What can hang from each mark
X: D
L: D
A: D W
Q: D
W: A
P: D
C: D
D: A C G H L N P Q X Y Z
H: D
Y: D
G: D

Each row was made from one small tree. The marks that hang from a mark follow it in brackets, in alphabetical order. Every link used is in the known rows. Write each row's tree.
Known rows
H(D(C G N P Q Z)): [  4   2   3  -5  -4   3  -3   4   3  -3  -9  18   3 -14   4  -5   5  -1
  -3  -6 -12   9  -3   9 -10  -3  10  -6 -12 -12 -16  -2  10 -10 -18   5
  -2  -5  -5   1   6   9  -3  -5   9   4  10  12  -9  -5  -2   0  -9]
Q(D(G H N)): [ -2   3  -3  -2   2   8  -2  -6   5   2   3   5  -6  20   2   8   2   1
  -5   1   9  -6   3 -13   2  -5   8  -4  -7   1   8   8   6   2  -8  -5
   8  -3  -6  -4   4 -11  -8  -3   6   1 -10   8  -2  -6   6  10   2]
Y(D(G H L N P Q)): [ -3 -11   3   4   0  -4   3   0   6   6  11  -8   6  -1  -4   5   1   7
  -1  10  -4  16  -1   4  -1 -14   7   0  -8 -13  -1  -3  -5   3  -4  11
   1 -13   5  -8  14  14   1  -6 -14  -7   4  12   1   1   2  -8  -6]
H(D(A(W) C L X Y Z)): [ -7  -8  -5  -1   9 -14   3   2 -11   6   6   7  -2 -21  -7  -9   2 -10
  10  -7   1  -1  -6   5   4   1 -11  10  12   2 -11 -14  -3  -6  11  -4
  -8  11  -1  11 -14  12   9   2  11   2   7   2 -14   5  -5  -5   7]
W(A(D(G N Q Z))): [  6   8 -11  -3  -6   3   5  -9   9  -8 -18  -8   0   5   4  -3   3   6
  -3  -8  14  -9   7   2  -4  -6   6   4  -6  -5   0  11  -2   6 -10  -2
   4   0 -13  -8  -6 -11   0 -11  -2  -2   3 -13  10 -14  -2   5  -1]
C(D(G H L N P Y Z)): [  7  -4   4   8   4   2   7   2  -2   3   4   1   9  -8  -7   1  -4   3
  -7  -3  -3  18  -3  -5   3  -3  18   7 -13  -6  -7 -11   3   7  -6   5
 -10   2  11  -8  12  13  -7   8 -14  -6  -1  15 -14  -7  -5  -5 -22]
G(D(A C H L P X Y)): [  0 -16   5  14   8 -17   4  10 -10   5  13  10   2 -16  -4   0  -6   7
   3   7  -8  13 -14  -1  -3   4 -11   0  11  11  -8  -7   0   0  14   6
  -7   4  16   8   2  12   5   6 -12  -6   8  19   0  11  -7  -2  -3]
A(D(H L N)): [  2   7   1   3   0  -3   4  -1   2   3  -3  -6  -1  12  -2   1   0  -2
  -2   4  23  -9   3  -8   7 -10  10  10  -4  -4  10  -5  -2   8   0   5
  12   5  -5  -6   3  -2 -10 -13  -3  -2   1  -6   9  -1  -9   3   6]
P(D): [  3  13  -3   5 -12  12  -9  -2  10  -3  -3  -5  -1  27  12  -1  -3  -5
   0  -3  -5 -28  12   0   6   7  -8 -14   2   6  15   2   4  10   1  -4
  12   4  -7   1  -2 -21 -12   0   7   7  -1 -17  10   5   7  10  12]
H(D(C L P Q Y)): [ -7  -7  10   1 -15  -8   4  11  -3   1   1   9   1   0   3  -4   3   1
   7   2 -13  -2   1   9  -1  -1   3 -11  -4  -5  -4  -7   1   0   2   3
   1  -3   0   1  -2   7  -1   2   2  -3  -1   4   2   4  -3  -5  -8]
G(D(A H Q X Y Z)): [  5 -11   1   2  14 -12   3   2  -7  -4   0   9   8 -17 -13  -7   1  -4
   1   2  -7  19   0  -5  -2   2 -24   0  17  14  -6   3  -1 -12  -1   2
  -3  -1   1  -6   1  -2  18   2  -9  -9   7   9  -9   5 -10   7   1]
H(D(A G L P Z)): [ -1  -5  -1   5  -2   0   6   3   4   8   6  -2  -1 -11  10   1   6  -2
  -4  -3  -4  -2  -8   3   1   2   9   5  -8 -10 -13  -7   7   6   4   4
   2   5  -4   7  -7  12  -5   1   7   4  18   2   3  -7   2  -9   1]
G(D): [  3  10  10   2  -8   5  -7  -1   2  -8  -7   1  -3  26  16   2  -1 -11
  -6  -4   7 -30  12  -1   4  25 -10 -10   2   6  18   6   9   2   9  -5
  10  10  -7   2   0 -19  -9  -4   7   2  -1  -9  21   3   7  13  18]
L(D(C G N P)): [  8   5   1   6  -2   8  -3   0  13  -1  -5  13   2   6  12  -1   1   5
  -4   3  -6 -14  -4  11  -3   8  17  -4  -9  -1  -1   6   7  10  -6   6
  -4   0  -2   4  -1   3  -7   4   0   5   3   1  14   4   5   2 -11]
G(D(C N Q X Y)): [  5  -2   8  -2   3 -10  -8  -2  -4 -12 -13  18   3  -5  -5 -11  -3  -4
  -1   0  -7   6   6   2  -9   8 -13  -9   9   4  -3   6   1 -13  -2  10
  -1  -4   4  -4   5  -6   6  -1  -6  -5  -1   5  -7   7  -4  12  -2]
Y(D(C)): [ -5  10   0   1 -13   5  -8  -2   1   8   7   2  -8  20   7   2  -4  -4
   7  -4  -5 -26  10   4   5  19 -10 -14   5   6  11   4  -1   9   0 -11
   9   5  -7   7   2  -6  -4  -7  15   8  -5  -2  16  13  10   5   7]
Q(D(A H L X)): [-10  -5  -6   2   9  -5   1  -4  -5   8  14  -6  -8   6  -4   7   2  -2
   5   9  14   5  -5 -20   7 -12  -6   5  10   6   2  -2  -2  -2  10  -6
  10  -1  -4   0  -8  -2  10   0   5  -2   1   3   1   4  -1   3  10]
X(D(A(W) G L P Y)): [ -7  -9   1   2  -6  -1   7   1  -2   3   1 -17  -8   3  -3   4  -4   4
  -3   1  -8  -6   1   1   0   3   6   1  -3  -7  -4  -5  -7  -3  14  -1
  -4   3   8   6  -9   4  -7   9  -3  -6 -10  -6   5  -7  10 -16   6]
D(C G L N P Q Y Z): [  8 -10   4   4   7   0   7  -2   4   3  -4   7   9 -17  -5 -16   3  18
  -8  10 -14  23 -10  13  -7  -6  20   1 -10  -9 -14  -3   1  -4  -8  14
 -10 -11  21  -3  11  15  -3   6  -9  -3   3  18 -25  -6  -9  -6 -29]
G(D(A C H L X Y Z)): [  5 -14  -2  12  21 -14   5   4 -13   7   9  13   6 -16 -12 -10  -3   1
   1   5  -5  12 -12  -3   1   4 -12   4  16  17  -6  -7   2   2   6   3
  -7   9  14   8   1   8   8   1  -4  -2  14  16  -9  11 -13   5   2]
A(D(L P Q X) W): [ -6   1   3  -4  -2 -12  -1   1  -5 -10 -10  -9   4   1   6   0  -3  -1
   4   1  18 -10   9   6   3  -9  -5   9  -1 -10  11 -12 -15  -9  10   3
  -3  -5  -3  -2  -4   1  16  -9  -6  -2   0 -11   8   0  -3 -16   9]
Q(D(C G H)): [ -6   0  -2  -1  -5  11  -2   2  -5   8   8  15  -7  24   0   4  -4   8
   1   0   1 -15  -2  -7   7   6   7 -11  -1  12  15  10   4   7  -8 -17
   4   0  -1   8   2 -12  -6  -5  13   8 -12  13   0   3   3   4  -4]
A(D(C N P Z)): [ 12  17  -2   3  -3   1  -4   0   7  -2 -10   9  -3  -4   9  -4  -3   3
  -3  -4   6 -14   3   6  -4   5  10   5  -7  -3  -6  -7   2  -3 -12  -2
  -1   1  -1   1   6   4  -6  -4   8   7   7   6   7  -3  -4   0  -5]
D(P): [ -3  14   5   0 -14  10  -6  -2  10  -5  -2  -9  -3  15  21   6  -1  -2
  -3   0   4 -18   7   3   4  12  -3  -9  -5   2  13   4   6   7   6  -4
   8   1  -5  -2   6  -8  -5   5   7   4  -5 -11  16   5  10   5   5]
C(D(A(W) N P Q Y Z)): [  4   0   3   1  -4  -7   3  -4   1 -12  -6  -3   3 -17   1   9   7  -5
  -2 -10  -3  17   5   6  -6   1  -4   6  -5 -15 -15 -10  -3 -19   3   5
 -12  -5   0 -11  -1  10   4  11 -14 -11  -4   0  -2  -8   1 -11  -8]
Q(D(A G H P Y Z)): [  1  -9  -7   5   4   4   8   0   2   7  11   6  -8  -3  -3   6   1  12
  -3   5  -9   7  -4  -9   3   1   4  -1  -5   5 -10   3   3  -2  -3 -11
  -5  -4   2  -1   3   2   3  12   1  -2  -5  24  -4  -6   2  -5 -14]
X(D(A C)): [ -3  10  -2  -4  -8   5  -6   0   0   6   1  -3 -13  13  -1   3  -2  -7
   4  -5  -7 -15   2  -6  -2   5  -6  -6   9   8  -1   5   3  -3   0  -6
  10   6  -6  12 -10 -11  -7   1  14   6  -5 -10  14   7   7   7  17]

Write each row's tree
[ -4  -2   1 -13   5   4  -4   3  -5  -3  -2   1   7   1  -9  -4  -4   2
   3   5   1  13  -2  -6   3  -7  -6  -3   4   8  13  17  -4   6 -10   1
   3  -8  -1  -2   9 -14  12  -8  -5   2  -6  -5 -13   7  -3   7  -4]
D(G H Q X)
[ -6 -11   2  -3  -1  -4   8   4  -6   4   5 -15   4  -1  -9   9   1   6
  -1   5  -5  14  -7   1  -1 -18   3   4  -3  -8   1  -3  -7  -5   8   2
  -2  -6   6   6  -5   7   1   1  -7  -7  -3  -1   3  -5   3 -16  12]
X(D(A(W) G H L P Q))
[ -3  -3   2  -3   0 -17   2   2  -1 -12 -14  -9   4 -12  -2  -5  -1   3
   4   4  16   4   8   7  -2 -11   0  13  -3 -15  -1 -16 -18 -14   6   9
  -7  -8   2 -11   0   7  11  -4 -12 -10  -7  -6  -2  -6  -5 -15  -2]
A(D(L N P Q X Y) W)
[ -5  -3  -9  -4   4  -4  -9  -7   6  -5   2  -1 -13  -6  11  11   1   4
  -2   1  11   2  -1  -5  -6  -5   1   7  -1 -12  -9   0   0 -15   6   3
  -5  -7  -3  -2  -4   2   5   4   2   1   0   3  -1  -9  13  -8   4]
Q(D(A(W) G N P X))
[ -2  -4  -6   1  -7 -10  14  -3  -2   0  -7  -3   1   5  -8  -2   1  13
   7   2  12   6  -1   2  -2 -20   6   4  -1   1   3   3 -11  14  -1  -2
   3   0  -4  -5  -6   0  -3  -8 -14 -11  -8  -5  12   0 -12   3  -8]
W(A(D(C H L N Q Y)))
[  6  -7   3   8  16  -6   3   2  -9  -1   1   4   9  -5  -8 -10  -5  -6
  -1   4   3   1   2  -8   7   5 -12   3  10  14   8  -8   2   0   6   1
  -4   9   9  -5   7  -3   5  -2  -2  -4   8  10 -12   8 -10   9   8]
G(D(H L X Y Z))
[ -3  11   6 -10 -11   6  -9   2  -4  -2  -7   0  -5  18  -6  -3  -4  -3
   4  -3 -12 -13  10  -4  -3   1  -3 -14   6   7   7   8  -1  -8  -9  -7
  10   0  -5   6  -4 -14  -3  -5  13   6  -9  -8   8   6   4   7  10]
X(D(C Q))
[  3  -8  -4   7  20   0  11  -6   5   5   6 -13   7 -22   3   6   8   8
 -11   7  11  23 -17   7  -1 -14  12  22  -9 -12  -5  -9   2   3   7  10
 -10  -3  13   3   5  20  -3   1 -10  -4   8   4 -12  -9   0 -12   0]
D(A(W) G H L N P Z)
[ -5   0  -8  -1  16  -4   1  -8  -5   1   4 -16   3 -13   1  -5   5  -8
   0   0  18   2  -5   1   6  -3 -12  17  14   0   3  -9  -5   0  16   1
  -2   6   2   5 -10   4  11  -1   6   4  11 -17 -12   3   0  -4  17]
D(A(W) L X Z)
[  3   3  -1  -1  -9  12  -5   3   9  -3  -4   1   6  22   1  -7  -3   4
  -3  -1 -11 -12   8   7   0  -2  -3 -14   0   1   9   9   0   9  -6   3
   7  -8  -2  -2  -1 -21 -10  -1  -4   4  -3 -11  -1  -2   3   5   0]
P(D(G Q))
[  8   7  -1   1   5  -3  -3   3  -4  -6  -1   7   5 -19  -7   4  -7  -8
   3  -7  -3  18   3 -13  -1  -2  -3   6  -2   4  -9 -13   1  -7  -8   1
 -10   0   5 -12  15   9   9   9  -9  -3  -4  10 -16   1  -4   4 -13]
C(D(H N P X Y Z))
[  5   3  -7   3   4   8  -3 -10  14   2   1   0 -11  -2  14   7   4   5
  -7   1  -1   2  -2  -7  -6  -2  13   2  -6 -10 -15   2  10 -11  -6  -1
   1  -7  -1  -3  -2   2  -4   7   7   3   7  15  -1 -16   8  -1  -4]
Q(D(A G N P Z))
[  0  12   9   3  -6   3  -4  -5   3  -3   0  -7   0  18   5   6   3 -14
  -6  -6  11  -8   6  -9   3   4  11   2  -7  -8   5  -5   4   6   7   5
   9   5  -4  -9   0  -4 -13  -1   0  -1  -1 -17  10  -2   5   4   3]
C(D(L N))
[ -1   4   3  -1   3   7   0  -7  10   1  -4 -11   1  14   8  -5   5   1
 -12   6  11  -4  -1  -1   2   0  19   2  -8  -8   8   7   1  12   5  13
   9   1   3  -3   4  -3 -17  -4  -1   2   1 -12  -1  -5   4   6   1]
D(G L N)
[  9   2  -1   2   3   2   1  -2   1   7  -6   2  -3  -8  -7 -11  -7   8
  -6   1 -17   3  -3  -2  -6  -4  21   1  -9  -3 -14  -7   2  -4  -8   4
  -6   2  16   4   6  12 -10   6   4   2   1  18 -15  -9   0  -4  -8]
X(D(C G L N P Y Z))
[  4  -5  -7   3  11  -6   0   6  -7   6  11  11   2 -32  -6  -1  -3   9
   9   5 -12  24 -14   0  -2  -2 -12   2  10  16 -15  -3  -2   1  -4  -5
 -13  -1  12   7   6  13  13  12  -4   3   3  17 -15  11 -10   1 -15]
D(A C H P X Y Z)
[ -7   4   6  -8 -11  -3 -10   6   0 -12  -7   5  -1  -5   9   3   0 -12
  10  -2  -4  -3   8  -3  -4  -4 -11  -9  -1  -5   0  -3   2 -11  -2   0
   7  -5 -16  -5  -1  -4  11  -3   9   3   2 -10   7   3   2   3   8]
H(D(P Q X))
[ -7 -20   0   0  11  -8   5  10 -11   9  13   6   8 -24 -11  -2  -1  18
   3  13  -9  37 -24   5  -5 -18   4   3   3   2 -12   1  -6   7   0   9
  -6 -13  19  12   1  16  13   0 -18   0   7  11 -11   8  -8 -11 -17]
D(A C G H L P Q X)
[ -2   9  -3  -2   3   6   0  -7   3  -4   0 -12  -3   0  10   4   8  -7
  -2  -6  13 -12   1   8   4  11 -14   9   6   1   8   3   1  -2  10  -7
  -1   7  -7   5  -8  -5   0   0  11   4   1 -18   3  -2   5  -1  17]
D(A(W) Z)
[  2  16 -15  -2  -4  -1  -1  -9   2  -7 -13  -8  -5   5   9  -1  -7   0
   6 -12  19 -21  10  -5   3   2  -8   4   7   7  10   4  -5  11  -2 -12
   5  10 -17  -2  -9 -14   4  -9   7   5   3 -18  15  -4  -3   8  12]
W(A(D(X Z)))
[  4   5   3  -3  -2  14  -1  -2   8  -6  -8  -4   7   0  10  -7   3   7
  -7   3  -8   3   3   9  -2   4   7  -7  -9  -5   3   7   5  -2 -10  -1
  -3  -8   2  -3   7  -4   4   1   1   6   3   2  -5  -6   3  -2 -11]
D(G P Q Z)
[ -1  -4  -6   1   5  -2   2   0  -4  13  15   6   1  -8 -13   0   2   2
  10   0 -10  10  -4   5   0   0 -19  -4  15   6  -4   3  -1  -2  -9  -8
   0  -4  -3   5   1   7   9  -4   3   2   6  13   3  11  -2   1   1]
Y(D(A C H Q Z))
[  7  -7  -6   1   8  -3   0   3   7   1  -1  16  -1 -12  -8  -9   1   3
   3   4  -9   4  -9   3  -5   4   5   0   5   7 -17  11  -2   7  -3   9
  -7   1  -1   1 -14   3   4   8  -8   0   0   0   1   7  -3   4 -15]
L(D(A C G N X Y))
[  4   1   2  -2  -4   4  -3   5  -3   4  -2   6  -4  -1  -9   2  -8   9
   0   0 -17   7  -1  -6  -5  -5  11  -7  -9   4  -6   3   0   0 -13  -2
  -5   0   9   3  11   5 -10   4  -1   0 -15  17  -6   1   1   2  -8]
X(D(C G H N P Y))
[ -2  11   8   2 -15   7  -2   6  -5  -4   7   1   1  14   7  20  -5  -7
   2  -7   2  -8   6  -8   6   7   0  -6  -7   4  12  -4   6   6   3  -9
   1   3  -5  -4   7  -4  -2   3  -2   2  -9  -5  15   6   5   2   0]
C(D(H P))
[ -7  -8  -3  -2   7 -12   3   0  -6   1   1  -4  -2 -17  -5  -6   5 -14
   8  -4   7  -1   1   0   5   1 -14  11   9  -2  -7 -14  -6  -5  13   2
  -4  10  -7   2 -13   7   9   3   7  -1   7  -8  -9  -1  -3  -5  14]
H(D(A(W) L X Y Z))
[ -5 -12   6  -1   4  -4   9  -2  -5   0   7  -4   9  -2 -13  11   8  -3
  -5  -4  10  21  -7  -1   0 -15   7  11  -6 -15  -2  -1  -4   2   8  11
  -3  -4   4  -3  -4   8  -4  -3 -20 -10  -4  -9  -3  -7  -1 -11  -1]
C(D(A(W) G H L N Q))
[  8  20   3   0  -2   9  -7  -8   4  -7  -7   0   0   9   9   4   2 -16
  -4 -13   6  -8  11  -8   1  10   4   2  -5  -4   3  -3   8  -3  -6  -1
   4   6  -8  -9   4  -4  -8  -1   6   3   1  -9   4  -5   2   9   3]
C(D(N Z))
[ -2   8   7 -10 -15   4  -3   1  -1  -7 -12 -11  -7  19  -8  -4  -3  -8
   5   0 -10 -10  19  -8  -1   4  -8 -12   3   6   8   8  -6 -10  -5  -6
   9   0  -7  -6  -3 -18   0   2   6  -5 -17 -11   3   0   3   5   8]
X(D(Q Y))
[  0  -9   6  -2  -2  -2   7   6  -8   4  -2  15   5  -2 -11 -18   1   1
   2  -1 -14   0  -3   9   2   3   9  -7  -4  -2  -7  -2   0   4  -7  -1
  -2   2   2   4  -4   3  -2  -2   6   2   4   6 -15  -1  -7  -1 -13]
H(D(C G L Q Y Z))
[  0   7  -6   2  -1   2  -2  -6   6   7  10 -12  -7   5   5   2   1  -7
   3  -5  -3 -14   8  -2   3  14 -15  -2  10   2  -2   2   3   1   2  -8
   7   4 -10   0  -3  -1   1  -1  11   5   8  -4  12   2   9   3  13]
Y(D(A Z))
[ -9  -5   2  -7  -1   0   4   2  -2  -3   3 -10   4   2  -3  12  11  -2
   4   2  10   9  -3   4   4  -8 -19   3   6   2  13   8  -4   0  10  -2
   2  -3  -8   2  -6  -6   7  -5  -6  -6 -10 -18   7   6   0  -4  17]
D(A(W) H Q)
[ -7   0  -1  -4  -4   9   0  -3   3  -3  -1 -11  -5  11  10   5   5  -1
  -4  -4  11 -15  -1  10   4  13  -3   2  -1  -2  11  14  -3  10  14  -3
   1   5  -6   8 -10  -8  -9  -1   3   4  -9 -21   8  -2  11  -4  10]
D(A(W) G)
[ -2   1   1  -3  -4  11  -1   4  -5   8   7  12   2  14  -2   0  -3   5
  -1   1  -3  -7  -7   4   6   6   7  -6  -2  14  15  14   3  22  -6 -10
   2   6   3  12   7  -8 -13  -7   5  10  -9  -2  -3   9  -2   7  -6]
D(C G H)
